Each row was made from one path, in order. Every step used is in the known rows, and no mark comes twice. Write each row's path.
(in the rows, 128 means zero)
Known rows:
fase -> fubu -> vugam -> goka -> zoza -> pugipat: [160 188 121  85 165 121 160 182 108 125 126  93 122 150 117 128  82 123
 101 183 135  84 135 134  95 115 154 147  75 147 157 173 155 135  93 137
 136 154 109 105 211 108 170 121  82  36 169 175 128 155 164 122 107  60
 103 109 212 108 151]
pugipat -> zoza -> goka -> vugam -> fusoni: [113 153 117  83 131 176 153 107 149 171 126 110 104 173 133 176  99 114
 149 128 103  86 180 139  89 160 113 137 106 151 202 179  62  41 132 120
 137 158  72 137 123 100 163 132 173 125 143 135 129 135 137 143 147 155
 123  96 123 133  88]
fase -> fubu -> vugam: [137  92 140  79 161 160 184 177 112 106 107  97 200  78  81  84 114 135
 133 115 141 149 110  86 103  88 148 104  88 112  89 144 153 178 123 109
 115 120 147  95 144 157 147 138  51  59 139 185 118 102 165 104  86  57
  83  99 153  96 147]
goka -> bened: [107 106 137 156 123 129 118 153 141 102 135 148 146 110 107 105 108 150
 115 169 110 162 114 113 126 124 110 136 123 162 109  93 129 142 148 103
 160 133 138 183 114 156  96 132 120 162 116 139 121 147 126 122 144  71
 121 113 114 138 144]
fubu -> vugam -> ferolad: [124  74 169  66 162 131 177 110 159 180 119 138 147 117  74  98 155 104
 135 123 143 117  96 125 127 103 152 102 103  86 159  96 120 152 151 127
 108 131 122  87 130 116 144 141 117  62 141 182 105 143 146 139  94 147
 124 160 176 120 153]
fase -> fubu -> vugam -> goka -> zoza: [154 163 118  77 136 134 181 149 108  88 101 104 132 100 134  89  76 117
 136 166 146 120 132 100 119 124 128 177  93 125 117 123 125 126 121 118
 105 168 127 114 164 130 167  93  60  85 156 150 139 113 173 148 137  80
 105  87 201 129 161]
fusoni -> vugam -> fubu: [147  51 126 139 160 158 136 128 119 148  74 151  99  75 131 129 186  85
  94  71 155 180 152 135 125  77 102 135 123 122  96 115 162 161 129  92
 179 108 103  72 150 134 144  95 100  99 135 139 189 161 108 144  95 186
 130 126 111 100  86]
ferolad -> gami: [123 101 131 148  95 149 139 134 105 145 100 172 154 115 109  93 142 132
 132 135 133 167 118 102 128 181 127 161 167 106  98 115 110 144 123 124
 126 108 124 107  89 146 105 151 180 140 103 121 140 115  74  99 134 109
 149 117  95 136 136]
pugipat -> zoza -> goka -> bened: [104 161 121 150 141 155  81 157 142  96 154  85 132 162 114 165  99 192
 132 164 107 117 128 101  99 140 125 147 122 163 140 159  98  95 166 123
 190 160 113 209 115 108 101 143 111 146 133 114 109 113 137 143 138  72
 146 102 128 112 110]
gami -> ferolad -> vugam: [146  88 157 134 141 142 160 160  97 171  74 126 136 115 161  75 173 129
 141 128 120 126 130 153 149 156 185 109 130 149 148 125 178 169 167 143
 108 155 138  86  78 124  75 142 160 133 114 127 125 118  73 111 137 127
 101 186 130 107  83]
radu -> bened: [ 89 116 173 175 127 139 135 171  95 138 150 158 175 128 133 123 118 151
 108 139 112 197  83 121  88  84 132 110 152 141 161 101 152 123 166 109
 170 107 130 145 107 150 116 146 100 148  84 145  92 155  97  99 129  70
 151 121 101 122 141]
gami -> ferolad: [177  88 166 114 152 118 161 217 127 122 102 110 168  90 127 100 133 107
 112  81 137 127  96 154 107 142 195 127 136 140 136  97 180 151 187 156
 103 123 147 102 114 172  99 118 137 141 119 127 121  87  80 112 134 116
 105 153 135  92  87]
bened -> goka: [148 123 116 135  79 130 115 119 137  93 145 117 149 126 125 161 144 135
 112  70 117 118 109 104 128 142 125 108 168  97  99 116 169 143 126 166
 104 108 171 111 118 166 113 133 105 148 119  92 119  75 137  89 116 145
 133 167  87 110 113]
bened -> sifude: [159 132 120 142 102 100  98 132 154 131 133 102 164 112  68 142  90  82
 135 104 138 174  79 117 139 166 124 112 148 106  79 129 157 192 150 152
 105 120 162 118 133 197 104 128  92 146  96 126 101  96  91 123 100 133
 113 137  73 134 134]
sifude -> bened -> goka -> vugam -> ferolad: [ 89 101 176 127 114  76 125  46 137 153 158 146  91 159 128 131 142 131
 150 108 114  98 159 154 133 119 105  53 128 117 107 103 123 124  95 102
 101 111 119 134 136  86 157 108 179 143 134 130 140 139 133 115 127 187
 108 142  85 141 150]
vugam -> goka -> bened -> radu: [126 186 113 177 100 139  91 115 113 141 130 140  92 121 136 104 122 140
 104 155 117  83  97  77 184 114 131 156 132 104 120 101 122 107 108 116
 121 125 167 135 121 116 103 121 123 155 146 131 140 159 149 154 133 118
 138 140 155 137 176]
defo -> goka -> bened -> radu: [109 170  66 212 106 113  64 125 122 109 129 130 123  88 140 105  92 137
  96 125 115  98 135  67 192 112 116 149 139 129 111 149 108 122 134 114
  99 107 178 134 135 162  59 135 102 160 113 131 153 146 185 125 102  96
 148 123 107 132 165]
vugam -> fubu -> fase: [156  70 115  93 163 147 156 151 119 106 125 138 178  63 123 111 164  75
 129  39 168 182  82 150 123  75 164 129 148  95 128  83 154 141 181 112
 129 112 109  97 122 165 146 111 126 120 160 123 119 112 121 148 143 152
  82 125 170 134 131]
pugipat -> zoza -> goka: [156 161 120 114 147 161 107 161 144 105 156  68 167 154 107 200 117 181
 142 105 123 119 123 123  74 148 148 119 148 124 149 195 117  88 172 143
 164 155 115 157 114 122 109 162 101 129 136 109  97  69 114 121 110 125
 151 126 123  93  79]
zoza -> goka -> vugam -> fubu: [157 130 145 105 137 153 111 116 135 145 123  88 126 149 166 145 106  87
 135 115 126 136 207 167  77 121 128 137 113 141 115 149 101  95  96 108
 159 100  87 127 108 128 133 111 144 150 174 153 169 142 102 120 141 170
  99 139 129 139  83]
radu -> bened -> goka: [ 89 139 145 185  87 149 106 132  91 131 163 138 148 156 155 160 129 158
 105  95 110 138  94  83 122 104 126 102 171 106 129  90 184 122 145 147
 135  88 148 120 101 146 122 126  94 153  85  99 108 124 132  94 129 101
 154 143  87 100 127]
fusoni -> vugam -> fubu -> fase: [139  47 112 124 192 140 155 137 118 112 108 149 127  50 117 122 217  90
 108  32 177 189 102 161 131  25 126 110 133  92 109 104 169 158 173  95
 143 110 100  73 141 144 156  96 128  78 151 137 153 139 128 181 131 164
  81 106 161 116 126]
fusoni -> vugam -> goka -> zoza -> komun: [174 165 105 108 177 102 104 138 154 114 108 135  80 112 156 151 167 154
 149 177 163 133 123 176 119  89 118 191 105 148 137 164 109 126 126 166
 117 165 157 154 176 105 127 128 112 115 125 102 156 114 133 181 139 141
 158 103 189 106 105]
pugipat -> zoza -> goka -> vugam -> ferolad -> gami: [ 83 136 163 118 130 143 125  50 118 223 104 134  77 197 112 138 111 155
 162 147 126  87 166 116 108 201 120 160 138 123 141 155  35  74 140 110
 124 142  67 119  87  31 131 133 224 134 130 123 153 126  98 148 167 150
 146 104 119 143 122]
komun -> zoza: [118  87  98 117 133  99 175 156 168  76 133  86 154  85 101 135 103 121
 112 108 162 174  84 135 156 139 110 123 136 146 140 143 119 122 150 125
 168 141 145 141 127 163 148 158  75 143 101 127  99 102 114 131  97 143
 159 144 102 154 117]
sifude -> bened -> goka -> vugam: [ 96 115 146 154  91  88  99  81 136  78 183 142 127 135 126 150 129 172
 138 120 113 126 195 146 118 112 103  35 139 135  84 118 142 144  78  97
 120 119 139 162 112 139 143 111 158 157 134 111 123 110 122  88 127 151
  96  95  57 140 137]
fase -> fubu -> vugam -> goka -> bened -> sifude: [130 181 142 144 116 137 138 140 121 158 104  89 117 140  71  97  90  93
 122 184 129 132  87  63 182 116 117 153 101  99  52 109 155 185 115 116
 106 136 169 119 152 142 136  61  75  88 136 167 142 152 172 167 116  76
  73  70 142 135 193]
vidi -> bened -> goka -> vugam -> ferolad -> gami: [ 80 105 162 136 109 117 130  45  91 208 114 188  99 178 144 121 123 122
 136 115  88  77 155 108 164 209 118 150 150 116 101  83  70 100 123 128
  91  67  81  84  92  44 130 106 223 153 109 106 162 165 135 135 179 169
 168 135  86 168 156]
goka -> bened -> radu: [ 96 138  91 187 120 128  65 123 120 110 145 134 119 102 120  98  92 153
 117 124 119 107  98  73 159 123 135 131 114 133 117 117 115 140 125 111
 127  98 159 152 116 139  89 150 105 160 113 132 121 151 142 136 137  87
 134 140 122 125 161]
sifude -> bened: [131  95 157 144 127 105 118 180 121  75 164 156 179  89 108 114 155 154
 139 126 138 203 128 161 119  90 120  43 151 133  92 129 162 158 116  92
 161 127 143 178 138 170 123 148 137 137 127 130  95 121  84  91  82 127
 127 114  83 126 144]
sifude -> bened -> goka -> vugam -> fusoni: [ 90 120 128 125  87 127 147  84 124 133 142 168  98 142 148 132 142 100
 136 104 105 114 181 142 144 132  92  78 124 134 144 122 119  98  74 105
 107 120 104 129 136 123 176 102 189 141 137 120 135 155 146 110 129 169
 105 103  80 147 129]

Which path is each row?
[123 167 102 159 125  78  67 150 119  59 201 127 116 159 135 166  97 150
 106 130 120  88 152 159 102 148 126  69 116 166 146 164 174 154  92 150
 153 130 117 168 204 137 143 147 119 113 133 106 100 129 124  88 111  97
 134 145 119 121 120] : sifude -> bened -> goka -> zoza -> pugipat
[157 115 113  74 168 139  92 142 162 131 137 108 168 123  92 192 141 204
 168 106 153 137  81 125  98 145 172 140 117 157 169 159  77 138 173 167
 141 188 163 165 126 112 109 169 110 142 113  82  85  66 120 117 117 133
 151  87 145  82  76] : pugipat -> zoza -> komun
[170 165 120 110 105 109 146 135 140  81 121 135 115 109 153 120  86 110
 123 172 143 137 122 141 117 152 111 187 139 142 143 101 125 105 142 133
 110 169 125 145 146 152 141 105 112 156 142 109 134 114 129 146 151 128
 144 120 166 151 139] : vugam -> goka -> zoza
[126 119 129 165  90 114  96 138 119  64 171 137 151 124 132 148 163 156
 129  83 126 145 125 122 137 112 122  43 166 100  79 117 185 155  98 134
 128 112 167 152 140 159 125 134 122 144 127  91 111  93 120  81  86 149
 135 142  71 118 132] : sifude -> bened -> goka
[111 167 103 148 143 110  49 131 121 101 163 118 129 148 183 161  93 173
 167 138 135 118  98 123  95 131 145 172 117 160 170 142 103 123 135 196
 117 125 153 187 144 117 105 145  74 172  81  65 104 101 140 124 168  78
 169 130 151 103 106] : radu -> bened -> goka -> zoza -> komun
[153 172 112 139 165  93 131 150 132 120 133 138  58 147 125 166 143 131
  72 183 131  99 154 176 105 102 112 139 107 159 161 173 174 137 110 133
 161 156 103 122 217 105 157 122 126  58 146 151 148 176 126 143 111 119
 143 120 175 111 122] : fusoni -> vugam -> goka -> zoza -> pugipat
[119 105 108 111 114 189 185 111 108 206  78 181 107 126 166  88 182  79
 144 150 109 145 136 127 168 162 119 141 121 131 189 142 129 117 111 126
 120 155 102  78 107 115 120 164 169 116 118 142 123 171 123 118 128 156
 139 172 121 142 104] : ferolad -> vugam -> fusoni
[142 152  92 126 144  85  42 135 140  46 171 112 132 130 164 153 129 173
 183 127 151 124 124 153 111 134 134 125 118 156 119 162 109 148 104 186
 113 140 160 206 170 130 111 149 107 162 114  67 102  74 128 120 134 123
 149 123 145 115 113] : sifude -> bened -> goka -> zoza -> komun
[147 157 101 124 148 122 138 186 168  79 148  28 155 138 134 158 118 125
 128 124 143 146 116 160 124 125 120 122 142 119 140 214 116  81 123 157
 177 118 141 164 125 147 127 185  81 128 132 146 104  92 103 132  97 135
 164 184 131 141  96] : komun -> zoza -> goka
[141  75 125 125 124 180 136 102  94 191  75 149 121 122 169  91 166  89
 137 121 138 175 157 134 156 147 139 139 128 134 125 118 142 163 118 106
 164 145 102  72  92 111 107 127 137 131 148 128 157 156 101 107 125 179
 124 171 121 133  84] : ferolad -> vugam -> fubu
[131 155 129  86 124 162 152 123 151 163 119 121 109 162 151 142 127  79
 146 142  93 105 183 164  85 134 113 140 107 140 172 184  93  53  92 126
 120 117  76 137 124 124 145 144 183 123 146 172 145 155 128 133 145 145
 117 140 127 145 102] : zoza -> goka -> vugam -> fusoni
[169 142 153  83 120 160 192 150 150 141 115 144 151 123  91 125 187 127
 111 164 141 128 119 118 147  81 157 128 136  65 145  97 142 135 120 127
 121 163 158  91 115 147 156 117 118  68 176 161 117 128 145 138  91 153
 119 113 186 128 157] : fubu -> vugam -> goka
[119 115 128 127 102 111 118  88 135  97 169 146 157 148 135 176  94 160
 119  91  69  99 173 134 119 152 130  97 138 164 102  91 126 115 121 123
 112  76 117 128  95 123 124 109 146 174 120  99 125 128 162 115 162 148
 128 123  71 155 129] : vidi -> bened -> goka -> vugam
[ 64 101 174 158  91 100 115  39  96 192 120 182  78 172 135  93 152 137
 150 136 127 109 174 125 156 173 100 105 149  99  83 102  88 126  82  99
  96 102  96 114 106  64 146 110 244 137 121 117 164 144  94 116 151 167
 130 115  78 156 162] : sifude -> bened -> goka -> vugam -> ferolad -> gami
[168 136 146 142 128 130 177 136 133 146  91 153  91 102 120 148 227 126
  87 142 141 153 123 146 145  62  97 131 154  93  97 125 183 128 123 113
 145 144 153  92 143 130 144 106 136  76 141 139 172 139 125 152  94 172
 141 112 133 110 127] : fusoni -> vugam -> goka
[ 81 147 110 186  93 112  86 115  99  73 168 138 121 139 180 143  50 148
 119 126 115 131 110  95 105 149 110 148 142 157 148  92 140 118 160 145
 125 121 123 151 132 142 135 116  63 181  79  72 111 122 137 125 171  69
 154 127 112 131 137] : radu -> bened -> goka -> zoza
[144 190 123 184 113 121  52 158 154 119 144  67 133 171  94 145  84 105
 137 167 109 136 108 119 128 150 106 136 132 124  72 167 139 162 136 152
 139 106 157 181 126 167  76 128 104 153 111 146 117 133 108 151 133  90
 112 145  97 140 136] : zoza -> goka -> bened -> sifude
[ 93 114 150 143 100  99 151  53 119 216  73 174  94 137 134  83 126 102
 131 151 131 119 185 126 155 174  96 174 156 117 107 129  55 106 118 100
  67 114 100  83 104 101 108 113 230 136 106 147 191 146 135 119 141 154
 147 101  93 161 149] : defo -> goka -> vugam -> ferolad -> gami
[181 182 115  56 182 132 128 164 129 113 101  87 139 118 147 113 112 145
 183 178 170 117 113 131 111 105 158 199  73 136 130 168  96 130  98 167
  96 167 158 147 172 104 142 129  70  89 145 136 130  99 176 153 135  74
 119  85 236 106 132] : fase -> fubu -> vugam -> goka -> zoza -> komun
[105 137 146  91 169  88 163  88 181 165 131  63  84 170 135 136 102 106
 144 145 132 103 146 179 116 125 102 122 107 138 156 178  68  68 113 120
 145 122  97 147 118  77 154 147 145 128 135 177 134 138 123 164 130 179
 136 177 138 163 115] : komun -> zoza -> goka -> vugam -> ferolad
[140  93 135 105 139 177 200 154  93 222  49 156  99 127 179  63 188  58
 135 125 109 104 134 145 175 174 161 147 113 140 197 125 157 124 145 147
  94 147 100  64 109 107 109 125 185 111 120 133 134 159 102 130 140 151
 117 180 150 115  78] : gami -> ferolad -> vugam -> fusoni
[131 133  80 138  92 104  93 104 138  37 153 121 122 114 157 146  62 131
 129 102 125 106 127 108 109 181 109 151 138 143 121 113 135 134 146 159
  98 136 134 142 145 159 126 122  73 178 105  69 122  83 144 115 157 113
 140 149 118 134 114] : bened -> goka -> zoza
[ 79  88 172 124 114 111 155  46 109 217  90 181  91 149 116  81 126 114
 146 157 130 125 154 127 127 183 108 161 135 122 115 105  66 117 116 100
  96 118  81 100  89  77 131 125 232 139 113 148 161 156  90 127 169 147
 128 113 103 156 152] : goka -> vugam -> ferolad -> gami
[112 174 109 157 119 155 109 112 123 144 135 138  99 120 100 100 134 148
 107 164 124  68 110  67 196  83 154 140 106  86 135  99 106 130 103 118
 124 128 171 117 108 114 128 118 107  98 166 155 126 171 173 168 122 108
 120 124 189 129 196] : fubu -> vugam -> goka -> bened -> radu
[150 119 114 138 110 138 110 145 112  89 157 145 191 129 146 182 125 137
 107  59  80 104 108 104 146 158 148 108 164 132 102  84 166 123 151 163
 127  66 140 111 118 133 101 130  99 160 114  77 109 117 165 110 130 152
 181 171  80 134 126] : vidi -> bened -> goka
[134  65 124  90 159 122 158 101 134 115 135 144 153  77 119 112 136  92
 133  60 152 176 137 168 109  68 146 114 120 125 136  87 117 135 154  85
 122 118  87 105 104 154 155  95 163 132 163 135 127 127 128 153 170 155
  42  91 153 155 132] : goka -> vugam -> fubu -> fase
[128 123  96 112 156  87 155 186 163 115 159  84 139 140  91 161 113 127
  75 126 143 128  94 168 132 134 134 100 109 165 185 187 151 133 111 143
 200 132 135 135 177 144 153 185 100  84 124 157  85 134 107  97  77 117
 155 159 125 135 110] : komun -> zoza -> pugipat
[117 145 161 124 119 154 159 149 147 138 115 152 125 135  96 105 161 143
 104 210 123 120 124  97 160  81 138 152 111 115 129  75 125 132 123 109
 144 161 150 146 113 132 141 101 125  96 170 165 125 169 167 156 121  95
 109  95 180 139 182] : fubu -> vugam -> goka -> bened
